Known rows, with every way that one mark hangs from another:
[E [Y [T [J N]]]]: [.18,-.08,.01,.20,-.22,.13,.05,-.30,-.33,-.08,.02,-.04,.34,-.10,.00,.18,.02,-.20,.28,-.05,.08,.37,.03,.16]
[J N [T [C Z]]]: [-.34,-.04,-.18,.13,.12,-.08,-.05,-.30,-.08,.07,.16,-.06,.12,-.21,.02,.10,-.29,-.29,.35,-.17,.19,.07,.45,.03]
[C T [Z K]]: [.07,-.14,-.15,.17,.08,.09,-.17,-.27,-.08,.05,.49,.05,-.20,-.30,.12,.13,-.21,.23,-.30,-.01,-.21,.16,.30,.40]
[T [C Z] J Y]: [-.08,.25,-.20,-.04,.14,.02,.37,.09,.08,-.19,.27,-.05,.24,-.27,.24,-.10,-.40,.11,.49,.03,.06,.16,.24,-.07]
[E [Y T]]: [.24,-.01,.09,.10,-.17,.16,-.11,-.23,-.23,.02,.04,-.02,.23,-.05,-.02,.23,.11,-.10,-.06,-.06,-.02,.27,-.14,.17]
[E [Y [T C [J N]]]]: [.16,-.01,-.06,.25,-.15,.16,.11,-.22,-.24,-.14,.02,-.08,.38,-.17,.12,.13,-.05,-.22,.41,-.08,.12,.39,-.02,.09]
[C [T J Y] Z]: [.07,.02,-.13,.09,.13,.10,.28,-.18,-.19,-.15,.49,.00,.06,-.15,.11,.01,-.43,.06,.11,.00,-.25,.31,.40,.07]
[D C]: [-.01,-.05,.13,.00,.12,-.15,.01,.03,.09,-.11,-.06,-.23,-.03,-.10,-.14,-.06,.01,.06,.12,.11,.02,.07,.05,.18]
[J N [T [C Z] [Y E]]]: [-.46,.05,-.14,-.16,.13,-.03,-.03,-.19,-.08,-.05,.17,.02,.25,-.20,-.04,-.05,-.20,-.23,.48,-.18,.11,.15,.47,-.13]
[Z C K]: [.24,.02,-.18,-.03,-.16,.07,-.21,-.14,.33,.15,.16,.02,.05,-.21,.19,.00,.12,.37,.22,-.18,.17,.01,.01,.53]
[K T]: [.23,.03,-.03,.07,.13,-.13,-.18,.18,-.05,-.09,.09,.18,-.09,-.04,.06,-.10,.06,-.16,-.06,.02,.00,.03,-.02,.07]
[J N [T [C [Z K]] Y]]: [-.42,.04,-.22,-.12,.17,-.04,-.10,-.27,.05,.01,.19,-.06,.14,-.24,.15,.04,-.25,-.06,.50,-.34,.18,.01,.63,.21]
[D [C [T [J N]] Z] K]: [-.19,-.34,.13,.33,.13,.01,.12,-.26,-.25,-.28,.35,-.17,.11,-.42,.05,-.06,-.29,.06,.38,.22,-.07,.51,.24,.25]
[K D [T Y] Z]: [.38,-.07,-.15,-.16,.33,-.15,-.11,.25,-.11,-.05,.35,.25,-.20,.01,.25,-.30,-.01,-.14,.06,-.06,.00,.10,.28,.09]
[Y E [T [C Z] [J N]]]: [-.06,-.05,-.15,.23,-.06,-.01,.08,-.03,-.25,-.21,.26,.13,.32,-.41,-.04,.05,-.10,-.23,.24,.14,.01,.39,-.08,-.23]
[C [T J]]: [.23,-.16,-.03,.27,-.01,.10,.16,-.15,-.22,-.13,.19,.00,.01,-.04,.10,-.08,-.22,-.08,.06,-.05,-.29,.26,.14,.02]
[D [C Z] [K [T J]]]: [.06,-.15,.12,.19,.16,-.16,-.06,.14,-.11,-.27,.27,.01,.11,-.52,.12,-.18,-.17,.07,.33,.36,.01,.32,.01,.22]
[J N [T Y]]: [-.34,-.05,-.03,-.16,.09,-.05,-.04,-.27,-.11,.02,-.05,-.07,.17,.13,-.05,-.03,-.12,-.30,.44,-.36,.09,-.01,.52,.00]
[J N [T C]]: [-.27,-.07,-.11,.09,.06,-.04,-.06,-.21,-.08,.03,-.07,-.09,.13,-.06,.05,-.03,-.15,-.35,.44,-.28,.16,.03,.34,-.04]
[K D T]: [.40,-.03,-.07,.08,.15,-.10,-.07,.23,-.17,.04,.25,.28,-.09,.00,.18,-.10,.02,-.16,-.02,-.02,.00,.12,.00,.13]
[C [Z [K [T J Y]]]]: [.13,.07,-.23,-.05,.13,-.10,-.13,.08,.05,-.08,.40,.17,.01,-.38,.22,-.08,-.20,.22,.12,.03,.00,.05,.33,.33]
[Z [C [T J Y]] K]: [.37,.01,-.21,.04,-.10,.21,.03,-.24,.17,-.05,.34,.00,.11,-.16,.31,-.11,-.11,.32,.41,-.30,-.11,.24,.23,.51]
[J N T]: [-.25,-.18,-.06,.04,-.01,-.08,-.13,-.32,-.16,.09,-.08,-.04,.10,.04,-.08,.03,-.09,-.34,.29,-.27,.10,.00,.40,.03]
[Z C [K D [T J Y]]]: [.61,.09,-.28,-.05,-.02,.01,-.06,.10,.16,.05,.40,.26,.15,-.21,.45,-.21,-.01,.26,.54,-.25,.11,.19,.17,.57]
[N [J [T C [Y E]]]]: [-.09,.06,-.12,-.24,.13,.05,.06,-.10,-.17,-.14,-.06,.01,.27,.13,-.04,-.03,-.01,-.28,.46,-.29,-.05,.08,.18,-.32]
[E Y]: [.13,.02,.05,.01,-.15,.17,-.06,-.17,-.07,.07,.00,-.06,.16,-.04,.03,.09,.06,.06,.09,.00,.07,.16,.02,.26]
[C [Z [K D T]]]: [.26,-.05,-.22,.06,.14,-.11,-.25,.07,-.07,.14,.54,.28,-.14,-.35,.25,.05,-.10,.17,-.16,.05,.02,.07,.22,.46]

Rows:
[-.16,.10,-.19,-.22,.17,.00,.07,-.16,-.17,-.10,.14,.04,.27,-.02,-.05,.07,-.14,-.23,.38,-.18,-.02,.10,.29,-.25]	[N [J [T [C Z] [Y E]]]]
[.01,-.08,-.06,.19,-.10,.01,.07,.03,-.25,-.28,.02,.11,.32,-.25,-.03,-.07,.04,-.30,.33,.00,-.01,.34,-.19,-.32]	[Y E [T C [J N]]]
[-.08,.08,-.22,.04,.10,.03,-.09,.02,.18,.01,.29,-.02,-.03,-.40,.23,.06,-.17,.26,.04,.04,.10,.01,.14,.23]	[T [C [Z K]]]
[.47,-.20,-.16,.04,.25,-.19,-.22,.22,-.16,.03,.35,.28,-.27,-.07,.21,-.24,.04,-.18,-.08,.03,.01,.11,.16,.12]	[K D T Z]
[-.19,.28,-.15,-.15,.23,.02,.21,.08,.15,-.11,.26,-.06,.09,-.17,.17,.01,-.25,.11,.25,-.01,.10,.08,.20,-.04]	[T [C Z] Y]
[.29,.05,-.24,-.03,.30,-.15,.00,.34,.04,-.31,.17,.10,-.06,-.21,.33,-.45,-.15,-.16,.41,-.01,.02,.10,.22,-.10]	[K [T C J Y] Z]
[-.10,.01,-.17,.20,.02,-.01,.27,.01,.00,-.21,-.03,-.08,.19,-.16,.16,-.12,-.19,-.14,.58,-.03,.18,.17,.13,-.08]	[T C [J N]]
[.20,.03,-.17,.06,.13,-.06,-.33,.22,.14,-.10,.09,.13,-.14,-.28,.28,-.14,.08,.10,.05,-.10,.05,-.04,.00,.28]	[Z [K [T C]]]
[-.14,.13,-.04,-.16,.12,.05,.02,-.03,.01,.01,-.05,-.08,.18,-.01,.14,-.11,-.18,-.18,.41,-.36,-.02,-.02,.27,-.11]	[J [T C Y]]
[-.13,-.26,.22,.22,.17,.06,-.02,-.17,-.17,-.17,.35,-.15,-.02,-.36,.03,-.02,-.19,.16,.06,.22,-.16,.41,.07,.25]	[D [C T Z] K]
[.11,.03,-.09,-.05,.23,-.25,-.10,.12,.12,-.20,.30,-.08,-.03,-.42,.06,-.12,-.17,.25,.26,.13,.00,.11,.37,.48]	[D [C [Z [K [T J Y]]]]]
[.05,-.02,-.08,.03,.06,.12,.20,-.13,-.23,-.18,.49,.11,.12,-.22,.00,-.08,-.31,.04,.07,.08,-.33,.39,.26,-.05]	[C [T J [Y E]] Z]
[.03,-.16,.24,.09,.19,-.13,-.21,.21,-.05,-.25,.00,-.02,.00,-.26,.08,-.23,.11,.01,.23,.19,.02,.22,-.18,.17]	[D C [K T]]
[.03,-.03,.05,-.09,.08,.17,.03,-.06,-.16,-.17,.17,.08,.00,.06,-.04,-.14,.01,-.03,-.05,-.10,-.32,.27,.07,-.10]	[C [T [Y E]]]
[.44,-.07,-.09,.19,.23,-.28,.09,.21,-.17,-.07,.45,.11,.00,-.32,.10,-.13,-.24,-.04,.22,.24,.02,.31,.20,.34]	[K [D [C Z]] [T J]]
[.20,-.04,-.25,.08,-.07,.16,.03,-.34,.14,-.09,.31,-.02,.12,-.14,.25,-.08,-.08,.24,.56,-.33,.02,.29,.36,.53]	[Z [C [T [J N] Y]] K]
[-.21,.15,-.15,-.05,.12,.02,.36,.06,.03,-.30,-.02,-.11,.25,-.06,.20,-.19,-.22,-.08,.76,-.13,.16,.18,.29,-.13]	[T C [J N] Y]
[.24,.13,-.09,-.04,.14,-.10,.07,.23,-.05,-.23,.09,.14,.10,-.05,.15,-.24,-.10,-.12,.31,-.04,-.06,.11,.14,-.01]	[K [T J Y]]
[-.18,.05,-.09,-.08,.03,-.02,.29,-.06,-.06,-.22,-.02,-.05,.23,.04,.07,-.12,-.16,-.07,.59,-.11,.10,.13,.33,-.04]	[T [J N] Y]
[-.12,-.35,.21,-.02,.15,-.08,-.19,.04,.00,-.20,.01,-.17,-.06,-.30,.05,-.28,.07,.11,.22,.23,.04,.17,-.01,.10]	[D C [K Z]]
[-.08,.11,-.16,-.18,.20,.01,.14,-.13,-.12,-.11,-.07,-.08,.21,.19,.06,.04,-.12,-.27,.51,-.35,.00,.00,.28,-.22]	[N [J [T C Y]]]
[-.13,.20,-.02,-.25,.08,.11,.10,.22,.10,-.21,-.01,.04,.16,-.09,.07,-.23,.06,.03,.30,-.06,.00,.13,-.07,-.26]	[T C [Y E]]
[.78,-.14,-.30,.15,.06,-.14,-.05,.12,-.02,.05,.48,.30,-.01,-.21,.35,-.31,-.06,-.09,.35,.01,.13,.26,.13,.30]	[K D [T J] [Z C]]
